What can hang from each mark:
vapa: rula
sibesam: pubifu rula zifuz
fola: pubifu
rula: sibesam
tebe: deveb
zifuz: deveb sibesam
pubifu: deveb sibesam
deveb: pubifu zifuz

In the rows, 128 means zero.
Known rows, with every way that one mark hangs from another:
{zifuz {deveb pubifu} sibesam}: [152 125 129 125 103 110 136 162 145  96 133 104  84 170  97  97  57 158
 107 120  65]
{sibesam {pubifu deveb} rula zifuz}: [120 149  95  98 148  93 161 185 133  94 110 103 108  96 102 137  95 198
 160 123  95]
{fola {pubifu deveb {sibesam rula zifuz}}}: [132 110  73  99 152 124 176 174 117  98 111  78 122 116  88 125  80 167
 176 125 110]
{pubifu deveb sibesam}: [134 135 107  92 125  90 147 162 119  90 119 103 103 152  87 137  97 147
 142 103  80]
{vapa {rula {sibesam {pubifu {deveb zifuz}}}}}: [164 136  83 104 158  87 157 163  99 132  75  75  98 163  98 135 132 201
 115 112  91]
{zifuz sibesam}: [147 139 133  99 123 116 121 157 134  97 131  89  61 160 113 114  77 173
 111 112  65]
{deveb zifuz}: [144 152 116 100 140 107 116 133 159  93 113  88  61 170 119 137 111 161
 109  99  91]
{fola {pubifu {sibesam rula {zifuz deveb}}}}: [151 104  75 111 130 131 167 166 133  97 116  85 104 133  66 119  43 143
 155 135 120]
{pubifu sibesam}: [145 130 129  97 119 104 127 143 125  95 128  91  81 162  89 126  90 143
 133 101  77]
{pubifu {deveb zifuz} {sibesam rula}}: [132 127  86 104 115 111 158 175 131 101 100  81 104 143  74 148 113 155
 137 103 109]
{fola pubifu}: [156 130 112 108 159 112 123 126 127  94 107  96  85 156 120 112  72 158
 129 108  86]
{tebe {deveb pubifu {zifuz {sibesam rula}}}}: [132 140 132 150  95 119 147 151 153 117 110  64  83 160 111 100 104 176
 113 122  92]
{tebe {deveb zifuz}}: [130 179 118 113 128  89 129 122 165 100 105  89  68 168 125 137 111 155
 111 115 101]
{vapa {rula {sibesam pubifu {zifuz deveb}}}}: [163 134  83 105 149  92 158 170 116 117 106  89  90 158  88 125  69 190
 123 136  90]
{rula sibesam}: [160 141 109 103 139  91 125 154 126  91 113  89  90 180 107 145  92 175
 116 109  82]
{tebe {deveb pubifu zifuz}}: [130 163 138 134 122  89 133 114 165 106 112  83  86 172 132 115 121 159
 117 108  90]
{tebe {deveb {zifuz {sibesam pubifu}}}}: [159 160 142 106 123 105 151 133 132 133 109  68  57 145 102  99 115 185
 105 136  97]
{deveb pubifu {zifuz {sibesam rula}}}: [146 117 131 135 107 136 136 162 148 113 118  61  74 158 108 100 104 185
 112 106  81]
{vapa {rula {sibesam {zifuz deveb}}}}: [145 141  70 108 142 100 143 172 135 100 113  93  88 181 101 143  60 175
 121 127  85]
{deveb pubifu}: [133 134 141 124 129  95 116 133 147  89 127 101  91 164 129 111  90 162
 129  93  61]
{fola {pubifu sibesam}}: [164 108 117 101 146 120 140 127 109 105 113  79  90 157  91 102  78 144
 140 112  92]
{zifuz deveb {sibesam rula}}: [147 133 100 122  94 122 135 189 144  89 113 105  82 149  76 128  34 158
 109 125  87]

Rows:
[130 118 137 105 130 107 142 142 143  99 154  74  89 154 110 102 104 162
 159 108  74]	{deveb {pubifu {sibesam zifuz}}}
[150 147  93  80 169  77 170 177 114 101 114  90 111 131  99 141 114 209
 148 133  92]	{rula {sibesam {pubifu deveb} zifuz}}
[172 136 141  93 135 121 140 146 128 125 117  71  51 145  99  96 116 191
 102 120  86]	{deveb {zifuz {sibesam pubifu}}}
[152 106  77 108 141 128 168 158 116 110  86  70 115 137  76 127 104 156
 147 112 121]	{fola {pubifu {deveb zifuz} {sibesam rula}}}
[152 152 130 124 108 113 157 157 134 133  94  65  71 128  89 107 102 187
 112 135 109]	{tebe {deveb {zifuz {sibesam pubifu rula}}}}
[152 141 125  89 138  97 150 173 106 109 115 100  87 125  94 109  95 195
 124 122  70]	{zifuz {sibesam {pubifu deveb}}}
[154 147  80  94 140  94 149 171 152  83 128  98  93 172  92 154  67 171
 126 134  99]	{rula {sibesam {zifuz deveb}}}
[142 123  88 128 135  96 148 165 138 106 120  86 102 186 112 120  69 178
 129 122  73]	{vapa {rula {sibesam {zifuz {deveb pubifu}}}}}
[150 114 138 115 119 113 137 128 141 111 128  67  83 174 100 103 127 149
 128  94  83]	{deveb {pubifu sibesam} zifuz}
[123 125 106 101 120 122 146 169 141  93 136  76  87 134  87 135  81 162
 157 113  96]	{pubifu {sibesam rula zifuz}}
[140 140  92 105 157 103 133 158 124 107 116  74  79 178 124 137  90 194
 128 114  74]	{vapa {rula {sibesam zifuz}}}
[142 105 128 132 103 124 142 148 141 110 116  64  97 160  88 113 114 152
 135  95  96]	{deveb {pubifu {sibesam rula}} zifuz}
[122 110 124 122 114 120 149 163 142  97 141  73 103 139  98 111  91 164
 162 109  84]	{deveb {pubifu {sibesam rula zifuz}}}
[123 147  81 112 121 107 141 180 170  74 119 112  90 136  95 150  47 158
 135 125 103]	{sibesam rula {zifuz deveb}}
[112 133  85  96 126 107 164 189 134  87 125  88 111 120  85 146  90 166
 166 115  97]	{pubifu deveb {sibesam rula zifuz}}
[123 131 136 149  86  99 151 145 134 105 115  82 117 151  89 112  84 144
 145 111  90]	{tebe {deveb {pubifu {sibesam rula}}}}
[172 137 126 100 114 106 144 165 126 109 121 105  71 141  75 102  56 169
 105 135  81]	{zifuz deveb {sibesam pubifu}}
[148 154 109  89 152  87 148 152 134 108  96  98  88 133 103 131 131 182
 122 107  97]	{sibesam {pubifu {deveb zifuz}}}
[155 136 106 102 165  96 148 158 108 125 111  73  82 153 112 118  99 210
 132 124  77]	{vapa {rula {sibesam pubifu zifuz}}}
[150 116 125 121  98  98 142 147 139  94 132 104 104 172  76 111  68 128
 131 108  79]	{zifuz {deveb {pubifu sibesam}}}
[130 132 129 145  93 107 154 137 146 117 106  64 103 160  91 113 115 147
 135 109 107]	{tebe {deveb {pubifu {sibesam rula}} zifuz}}
[161 116  87  92 144 121 163 144 134  98 129  88  90 148  80 112  54 140
 151 137 108]	{fola {pubifu {sibesam {zifuz deveb}}}}
[127 157 106  80 164  83 155 162 135  97 123 107  95 112 115 129 106 193
 150 123  84]	{sibesam {pubifu deveb} zifuz}
[152 115 108  89 162 125 151 131 125 103 131  69  83 143 102 103  85 159
 159 124  98]	{fola {pubifu {sibesam zifuz}}}
[142 107 113 138  83 110 148 170 138  93 119 100 118 156  63 119  54 132
 136 106  91]	{zifuz {deveb {pubifu {sibesam rula}}}}
[164 126 126 113 122 131 144 168 128 124 105  65  63 130  85 104 102 195
 110 118  96]	{deveb {zifuz {sibesam pubifu rula}}}
[143 139  84  94 171  84 164 177 100 120 100  83 105 141 109 131 108 215
 142 126  80]	{vapa {rula {sibesam {pubifu deveb} zifuz}}}
[138 151 144 131 112 109 140 130 154 119 120  66  70 173 125  93 117 174
 108 122  81]	{tebe {deveb pubifu {zifuz sibesam}}}
